Known rows, with every step that occurs:
pera-dibip: [  3  13 -12  25 -35   9   4 -10  33  11  11 -33  -5  -3  -1 -17  12  13
  -7 -15 -25   6   6   8  16   9 -38 -13 -10  10 -10 -27  -7   1 -32]
pera-visade-giger: [ -4   7 -22  -2   6  18  12 -18   6   1   5  -6  -6  14 -42 -14  16   9
 -27 -20 -24  -1  15  21   5  -2 -30 -44 -10  -6 -16 -17  -7  16   0]
giger-visade-todigas: [ 14  10   1 -14 -10  11  15 -10  -1 -25   2 -20   6 -13 -15 -17  34  11
 -34 -24 -10  14 -10   9  17   5  -6 -31 -20   7  -9  12  -5 -30 -28]
vanakup-sagog-sivip: [  6  16 -14 -14 -14  -4 -16 -13  -7  29  -4  28   8 -19  37  -9 -23  21
   1  -1 -23   4 -10   9  52  -1 -33  -8 -13   9 -25  -6 -13  -2 -21]
todigas-nefo-bedom-giger: [ -3  13 -23   7   8  25 -16 -38  23  -9 -17  12   9 -22 -17  -5   8  13
  -5 -14  -1  28  -2  -4   0   0  17 -29 -12   4  11 -18  -8  43  -9]
mipa-nefo-bedom: [-13  20 -20   1 -18  23   2 -27  32   6  -3  -8  18  -2  11   4 -18  12
   3  -7 -12  18   1  10   8   0  11 -40  -8  14  -6 -26  -7  37  -8]
giger-bedom-nefo: [ 14  20 -12 -11  19  19   9  -7  32  -1   2  -1  10   4   9   5 -44   6
  -4  -4 -12  10  -9   2  14  -2  -3 -11  -6  22  -7 -36  -6  42  -9]
sivip-dibip-pera-visade-giger: [ -4  -5 -15   6 -18   9   7 -30   0   0  -6 -26 -13   7   4  -3  -2  -4
 -35 -25 -31  10  13  13  10  -6 -64 -22 -15  -8 -16 -19  -2   3 -21]
giger-visade-todigas-nefo-mipa-dafof-serofu: [-22   7  16  -3   5   7 -11  27   6  -5  33  21   2   0  13  -4  67  10
  -7 -10   0  43  -5 -17   2  -2  26  30 -12 -14  -4  23  -4 -56 -27]
misim-serofu-dafof: [  5   3 -25  18  -6  19   3 -18  16  48  28 -19  18  -1  57   0  33   3
   0  -6   2   9   8   0  29   6 -41  -2   1   6   5 -28  -3  34 -18]
nefo-todigas: [ 11  13  -1   4 -23  -1  15  12  11 -13  13  -9  17  -8   7 -22   7  11
  -7 -18  -6   3  -1  12  17  10 -26 -48 -13   3 -11  -5  -7   4 -15]
dibip-pera-visade-todigas: [ 11   7   1 -30 -27   7  22  -6  -9 -16  -9 -13  -1  -6  13  -3  10   9
 -26 -15 -22   6   5  17  11  -1 -66 -47 -19  -6 -28  -3   0  24 -12]
giger-bedom: [ 13  20 -13  -6  -2  17  10  -3  31   8   6 -17  13   3  19  -6 -29   3
 -16  -2 -13   3  -9   5  18   4 -12 -32  -5  15  -4 -36  -9  49 -26]
giger-bedom-nefo-mipa-dafof-serofu-misim: [-15  22  -6 -21  23  21  -3  42  30  17  23  16  12  19  58  24  -8   3
  27   5   0  10 -11   0  -1  -4  11  70  11   1  17 -32  -9 -14  -9]
nefo-todigas-visade-giger-bedom: [ -1  13  -2 -16  11  10  21 -15   2 -12  14 -10   4   4 -46 -18 -17  -3
 -38 -22 -15   3 -10 -15   0  -2  22 -76  -1   2  -4   7 -11  -3 -11]
bedom-nefo: [ 12  13 -13   2   8  14   8  -4  22  -3   2   2  12  -1   9  -4  -9  16
   1 -10  -8  19   6  10  18   2 -24   3 -10  16 -12 -24  -3   9  -4]
dafof-mipa-nefo: [  0  11   3  17  -5  13   1  11  35  12   1   2   6   0  25 -15 -11  21
   8  -8  -8  25   1  14   6   5   6  25  -7   7 -21 -27  -3  43 -14]
pera-visade-todigas-nefo-bedom: [ -9  17  -8 -23  -3  23   4 -24  11 -30  -4  21   5  -9 -53   4  20  12
 -13 -13 -27   9   8   5   5   0   9 -68 -17   1  -7   5  -7  41   9]
bedom-nefo-mipa: [  5  11  -5  10  11   9   6  15  22   8   1   6   7   1  27  -8  16  17
  17  -8  -2  20   8  14  -1  10 -14   4 -11   1 -19 -21  -3  -2 -19]
giger-visade-todigas-nefo-mipa-dafof: [-18  12  14 -14  -6   3 -10  17   0  -9  13  20  -6   2  14  -7  78  14
  -7 -13   2  42   2 -10   9   0  18 -13 -17  -7  -7  27  -9 -31 -32]
visade-giger-bedom-nefo-mipa: [  4  15   3   2  33  16   9  -3  19   7   5   4  -8  10  -8  -9 -18   2
   9 -11  -7  15  -9   7 -12  -1  12 -24  -5  -2 -15 -26  -7  16 -22]
sivip-dibip-pera: [ 11   1  -9  15 -36   3   5 -11  15   3  -7 -35   7  -8  64  -3 -12   1
 -18 -14 -16  21   5   6  28   5 -65   5 -14   9 -10 -27  -1   6 -42]
todigas-visade-giger-bedom: [ -2  12 -15 -14  20  22  16 -28  11   6   7 -14   2  10 -32 -10 -21   0
 -43 -13 -18  10  -3 -12   4  -4  15 -45   2   9  -3 -14  -9  11 -17]
bedom-nefo-mipa-dafof-serofu-misim: [-16  14  -8  -7  11  16  -4  44  19  18  24  19  14  15  58  16  25  15
  32  -1   3  19   3   8   2  -2 -10  85   7  -4  11 -20  -7 -46  -4]
nefo-todigas-visade: [  0   9  -9  -9 -12   3  17   2   4 -12  10  -8  21  -7  -8 -16  17  12
 -30 -18 -11   8   8  -7  10   9  -4 -48  -8   5  -9  12  -7 -20  -8]
todigas-visade-giger-bedom-nefo: [ -1  13 -14 -18  41  24  14 -32  12  -2   3   1  -1  12 -41   1 -36   2
 -33 -15 -17  18  -2 -17   0 -10  23 -25   1  16  -6 -13  -6   2   0]
misim-serofu-dafof-mipa-nefo-bedom-giger-visade: [-10   1 -24  18  23  41 -16 -43  27  48  -4 -12  15 -19  42   6  49   4
   2 -20   9  28 -16 -12 -13  -1  47  26  -2   0  18 -11  -2  35 -11]
dibip-sivip: [ 19  14  -3   8 -14   5  11 -20   6  24   6  -3  30  -1  29 -13 -23  13
 -15  -9  -4  11   0  17  37  -6 -28 -26 -10  10  -8 -21  -7  33 -27]
visade-todigas-nefo: [  3  12  10  -5 -10   6   1  -8   7 -32   9  12  -3 -12 -28 -15   7  17
  -9 -14 -10  27   0   3  19   1  -7 -26 -16   5 -15   3  -6  16 -16]
dibip-pera-visade-giger-bedom: [  2  12 -13 -30   3  25  17 -32   5  10  -7 -19  -9  14   9   4 -36  -7
 -32 -12 -28   0  -4   7   1 -11 -45 -58 -12  -4 -20 -27  -5  58  -8]
sagog-sivip-dibip-pera-visade-todigas-nefo: [-13   2  13 -13 -30  -1 -16 -29 -10  -3   1  24  -2 -27 -11   1 -19  -1
 -23 -21 -40  12   8  -4  30 -13 -42 -28 -24  -4 -31  18  -4  -7 -21]
bedom-giger: [ 12   5 -21  14  -2  11  -2  -9  14  -2  -8 -11   5 -15  -2 -21  17  17
 -16 -19   3  18   0  14   4   4 -24  -7  -9   1  -3 -27  -7  16 -27]
pera-visade-giger-bedom-nefo: [ -2  15 -18 -21  37  26  11 -24  19  -5   2   6 -10  20 -50   5 -33   1
 -20 -16 -28  -1   1   7  -3 -11  -1 -38  -7   5 -14 -28  -7  39  11]
visade-giger-bedom-nefo: [ 10  17  -6  -5  30  20  11 -24  18  -4   7   0  -6  10 -26  -4 -45   0
  -9 -14 -12  12 -11   3   7 -10   2 -24  -4  14  -8 -29  -6  26  -7]
sagog-vanakup: [ 11   0 -10   4 -22  10   9  22  19  19   8 -37   4  10  17  -9  12   8
  -4 -15  -3  14   8   1  22   9 -27 -14 -14   1 -19 -51  -5  17 -20]
misim-serofu: [  6   2 -16  25   2  12   5 -22  23  30  15 -17  20  -4  25  -4  13   8
  -4 -15  -7  10  -2  12  28   5 -33  -4  -8   5 -10 -29   1  18 -26]
misim-serofu-dafof-mipa-nefo-todigas: [ -7   3   9  24  -8   8   1   8  24  37  32   0  13  -5  52  -9  21   7
  24 -14   4  15  -4  -2   8   5   4   8   0  -4  -7  -8  -1  43  -6]

Rows:
[-10  15 -19 -10 -13  18   0  28  16  15  28  -2  19  13  47  10  14  11
   5  -2  -3   9   1   9  25  -4 -27  65   9   6  20 -25  -9 -25  -6]  mipa-dafof-serofu-misim
[-19  14  -6 -15  34  13   5  10   7  23  13  19  -4  27   3   3  19   4
 -11  -6  -2  30   5 -19  -7  -9  26 -13  11   3  -2  -7 -10 -13 -16]  todigas-visade-giger-bedom-nefo-mipa-dafof
[ 15  10 -12 -10  -2  22   7 -31  -5 -31 -21 -16  10 -32 -33 -15  51   9
 -31 -32   1  15 -22   5  -6   3  23 -49 -16   2  10  11  -8 -18 -26]  nefo-bedom-giger-visade-todigas
[  0   4 -14 -16  -8  18  16 -30  -5   7  -6 -18  -9  10   9  -3  -5   3
 -27 -18 -24   8  11  15   7  -7 -64 -42 -17  -9 -25 -16  -2  26  -3]  dibip-pera-visade-giger
[ -7  18   1  -2  22   9   2  18  12  20  17  17  -9  25  17  -3  10   2
  12  -6   2  22  -3   0  -1  -9   4 -13   5   1  -4 -24 -10  14 -24]  visade-giger-bedom-nefo-mipa-dafof
[  3   9   8  -2   6  24  -1 -21  12 -22 -24  -2   3 -30 -28 -15  33  16
 -13 -32  -1  30 -26   5 -24   1  61  -7 -13  -2   0  10  -5   4 -20]  dafof-mipa-nefo-bedom-giger-visade-todigas
[  0  10   6 -17   1  14  -2 -23   4 -34   3   1  -3 -13 -32  -9  25  12
 -29 -22 -13  33  -7  -6  17  -1  15 -23 -26   6 -11  23  -5 -16 -16]  giger-visade-todigas-nefo
[  7   4  -2  14 -41  -1  -7 -21   2  33   1  -9  19 -27  57  -7 -34  -3
 -15 -14 -24   9   1   2  42  -4 -63  -2 -15  10 -20 -12  -5 -16 -44]  sagog-sivip-dibip-pera
[  4  12  -1   0   0  17  -7 -29   5 -37 -13  17   0 -32 -47 -13  20  14
  -6 -23   0  28 -11  -1  -3  -1  21 -44 -12   0   6   2  -8  27 -16]  visade-todigas-nefo-bedom-giger
[-13  12  19  -7  17  12  12  -5  17  -3  11   4  -3   6 -38 -19 -33   4
 -19 -21 -15  16 -15 -14 -18  -4  60 -34   1   0 -15   5  -8  20  -4]  dafof-mipa-nefo-todigas-visade-giger-bedom
[ -5  11 -22   1   8  39 -11 -22  25  23 -13  -8  10 -17  34  -5  40  10
  -7 -15   8  30  -8 -10 -18   2  47  16  -4   5  19  -8  -9  35  -6]  serofu-dafof-mipa-nefo-bedom-giger-visade
[ -9  -1  -6  -8 -16  13 -11 -41   0 -37 -29   4  -9 -29 -26   8  14   2
 -26 -28 -20  26   1  -5  -7  -6 -15 -37 -20 -11   0   2  -3  25 -18]  sivip-dibip-pera-visade-todigas-nefo-bedom-giger
[-27  13  12 -27   6  17 -13  25   0 -13  25  18   1   3  18  11  59  10
   2 -12  -1  32 -10  -8   0  -3  29  59  -9 -13  13  25  -9 -72 -16]  giger-visade-todigas-nefo-mipa-dafof-serofu-misim
[-12  13 -25   8  -8  22  -9 -35  25   0 -17  -5   9 -17  -7  -4  -6  15
  -4 -18   0  25  -7  10 -11  -3  19 -32  -7   5   1 -27  -8  33 -13]  mipa-nefo-bedom-giger
[-17  12 -30  -6   3  31 -12 -50  23  -3 -23 -15   8 -16  -9   3  11  11
 -23 -24  -3  28 -14   1 -13  -4  41 -28 -17   6   6  -7  -8   1 -12]  mipa-nefo-bedom-giger-visade
[ 22  12  -9  13  -8  19  10  28  25  30  14  -8  14  -2  63 -21  35  14
   6   2   2  12  10   4  16  16 -25  28   4   9   3 -25  -7  51 -15]  serofu-dafof-mipa
[ -6  10  14 -10   4  10  -3  -2   3 -23   2   7  -6 -11 -13 -14  50  13
 -13 -18  -7  34  -4  -2  -2   7  25 -23 -27  -9 -17  24  -6 -29 -31]  giger-visade-todigas-nefo-mipa
[ -7   7 -11 -30  -7   0 -18 -43 -14  28 -17  12 -20  -4  22  11 -64  -8
 -26 -10 -50  -5 -16  -2  37 -17 -43 -28 -14  -4 -26 -10 -11  14 -26]  vanakup-sagog-sivip-dibip-pera-visade-giger-bedom
[ -2  12  -5  10 -13  20   0  17  31  30  15  -1   5   3  56 -13   9  17
  11   1   1  25  10   3   8   6  -1  32   3   9  -5 -26  -6  56  -8]  serofu-dafof-mipa-nefo
[-25   9   0  19   2   7 -16  35  28  27  36  27  11  10  46  -3  36  13
  15   5   1  39  11 -11   7   0   0  43  -2 -10  -2 -14  -4 -10 -21]  todigas-nefo-mipa-dafof-serofu
[ -7  13  -8  11 -21   0   0  40  15  29  16   5  11  14  60 -12  58  16
  10   0   7  23  13  11  15   9 -30  -5   0  -2  -6 -20 -10   3 -38]  nefo-mipa-dafof
[ -9  11  -2  12   3  10  -9   4  26   7   5  13   0  -2  21 -12  19  17
   9  -3  -5  31  11   3   3  10  -2 -10 -16  -5 -17 -14  -6  20 -25]  todigas-nefo-mipa
[ -2  12 -16  14  -4  30  -8  -6  29  26  -8   3   9 -16  35 -11  22  14
  13  -8  12  26  -1  -1 -16   4  26  15   6   3  15 -27  -9  67  -7]  serofu-dafof-mipa-nefo-bedom-giger
[-16  14 -10  -2  -9  13  -3  49  17  23  27   2  16  13  66   5  40  12
  21   1   4  11   3  13   6   5 -18  66   8  -9  14 -22 -10 -37 -21]  nefo-mipa-dafof-serofu-misim
[-18  -1   2  11   5  12   3  -2  19  39  29   1  17  -4  38  -3  30   8
   0 -14   0  20   5 -21   2   5  26   8   6  -1  -5   9  -1  19   1]  misim-serofu-dafof-mipa-nefo-todigas-visade
[  1   4   0 -12  12  14 -12 -30  -3 -39 -10   6 -13 -26 -51 -16  35  14
 -35 -32  -1  39 -13  -7  -2  -5  23 -15 -25  -3  -3  22  -6 -19 -22]  bedom-giger-visade-todigas-nefo
[ -9  -1 -13 -17 -18  -6 -19 -42 -25  26 -15  16 -19  -9  23   3 -32   3
 -22 -17 -45   4  -2   7  40 -14 -63 -12 -19  -9 -32   1  -9 -17 -21]  vanakup-sagog-sivip-dibip-pera-visade-giger
[ -3   7  -1  -7  21   6  19 -17  -8 -22  11   9   2   0 -52 -15   1   9
 -23 -30 -11  18   5 -11   0  -5  10 -39  -7   4 -12  20  -5 -44  11]  bedom-nefo-todigas-visade-giger
[ 10  17  -9  -1   8  19  11 -20  16   2  10 -18  -3   9 -16 -16 -31  -2
 -19 -13 -13   5 -12   7  10  -4  -6 -45  -3   7  -6 -30 -10  36 -24]  visade-giger-bedom
[ -5  10 -14  14 -13   8   2  31  22  22  37   1  22   9  42  -5  19  11
  -5   0  -2  20   5  -1  26  -1 -30  37   5   6   5 -25  -4 -10 -18]  mipa-dafof-serofu
[ -7  13  -6   6   0   2  -1  36  17  22  12  19   8  15  52  -1  44  18
  22  -1   6  30  13   6  11   3 -22  17  -1   4  -9 -18  -7  -5 -20]  bedom-nefo-mipa-dafof
[ -4  20 -18   2  -2  26  -4 -30  29  -5  -2   9  16  -9   2   3  -5  10
   1  -4 -13  21   4  -3  17   3   8 -35 -13  14   2 -17  -7  44  -3]  todigas-nefo-bedom
[-21   1  12   2  15   6 -22  19   0 -10  20  25  -6 -15  -6 -11  77  12
 -13 -21  12  50 -11 -18 -16  -6  35  41 -11 -24   5  24  -5 -61 -32]  bedom-giger-visade-todigas-nefo-mipa-dafof-serofu
[ -2  14 -20 -16  17  24  12 -20  17   3   6 -10  -7  19 -42  -7 -17  -2
 -31 -13 -28  -7   0  13   1  -6 -10 -59  -6  -1 -11 -29 -10  48  -5]  pera-visade-giger-bedom
[ -7  11  -5 -11  45  20  12 -12  12   8   2   5  -4  12 -21  -5  -9   3
 -15 -13 -11  21   0 -13 -19  -2  32 -22   1   1 -12 -11  -7 -10 -15]  todigas-visade-giger-bedom-nefo-mipa
[ -8  11 -13 -16   7  22  -7 -31   5 -36 -17  24  -4 -22 -72  -4  32  15
 -19 -23 -15  15   1   4 -13  -3  18 -58 -16  -9   1   4  -8  40   3]  pera-visade-todigas-nefo-bedom-giger
[ -9  12  -9 -14  -6  22  -4 -43   4 -31 -21 -12   1 -26 -42  -5  23  12
 -25 -33  -1  28 -22   4 -16  -6  46 -45 -17   1   1  11  -7 -14 -20]  mipa-nefo-bedom-giger-visade-todigas
[  6  -2   1 -10 -38  -1  13  -5  -2 -25  -8 -22  -5  -8   8  -2  12   3
 -32 -22 -29   8   8  14  17   2 -63 -26 -17  -5 -19  -6  -1   1 -30]  sivip-dibip-pera-visade-todigas
[-13   9   3  -7 -11  10   8  21  18  16  19   5  11  -1  30 -15  22  15
  -7  -8  -1  22  12 -19  -5   8  26  -2   4   4  -4  13  -8  20   6]  serofu-dafof-mipa-nefo-todigas-visade
[-25  14   1 -21   7  11  10 -28   9 -11  15  -5  -5   8 -51  -9 -42  -1
 -32 -23 -16  16 -10 -15 -12 -11  46 -73  -2   2 -13   7 -11   3  -4]  mipa-nefo-todigas-visade-giger-bedom
[ -6  12 -28  -5  20  34 -18 -52  19 -11 -22   0   8 -22 -22   2  24   8
 -26 -21  -4  33 -10 -13  -4  -2  37 -23 -22   5  14   1  -8  11  -8]  todigas-nefo-bedom-giger-visade
[  9   4 -25   1   9  20  -4 -23  10  -3 -14 -22   5 -16  -4 -15  33  13
 -37 -26   0  24  -8   5   0   3  -3  -4 -19   2   2  -6  -7 -17 -27]  bedom-giger-visade
[ -1  18  -2 -20   1  27   1 -37   7 -34  -6   3   9 -18 -30   0  26   7
 -20 -19 -14  25 -12 -10  12   0  35 -51 -23  10   2  21  -7  -3 -10]  giger-visade-todigas-nefo-bedom
[ -1  10  -7 -13  10   5  17   0   9 -19   6   9  18  -5 -15  -4   2  14
 -18 -20 -11  15   8 -11   7   3   4 -26  -9  12 -10  14  -4 -28  10]  bedom-nefo-todigas-visade
[ -4  21  -4  -8  10   8   0  36  28  24  11  16   6  20  51   6  10   7
  17   5   2  21   0  -3   7  -1  -1   0   3   9  -3 -30 -10  28 -26]  giger-bedom-nefo-mipa-dafof
[  0  12  18  13 -15   1   7  24  26  -4   9   5   9  -6  11 -22  -7  17
  13 -16  -7  16  -7  12   1   7  12  -3 -11   1 -21  -6  -4  26  -9]  dafof-mipa-nefo-todigas
[-18   9  22   9  -6  -2  -8  42  10  -3  39  33   2  -1  16 -11  48  15
  13  -3   3  38   2  -8   5  -1   6  28  -2 -16  -6   4  -4 -25 -28]  visade-todigas-nefo-mipa-dafof-serofu
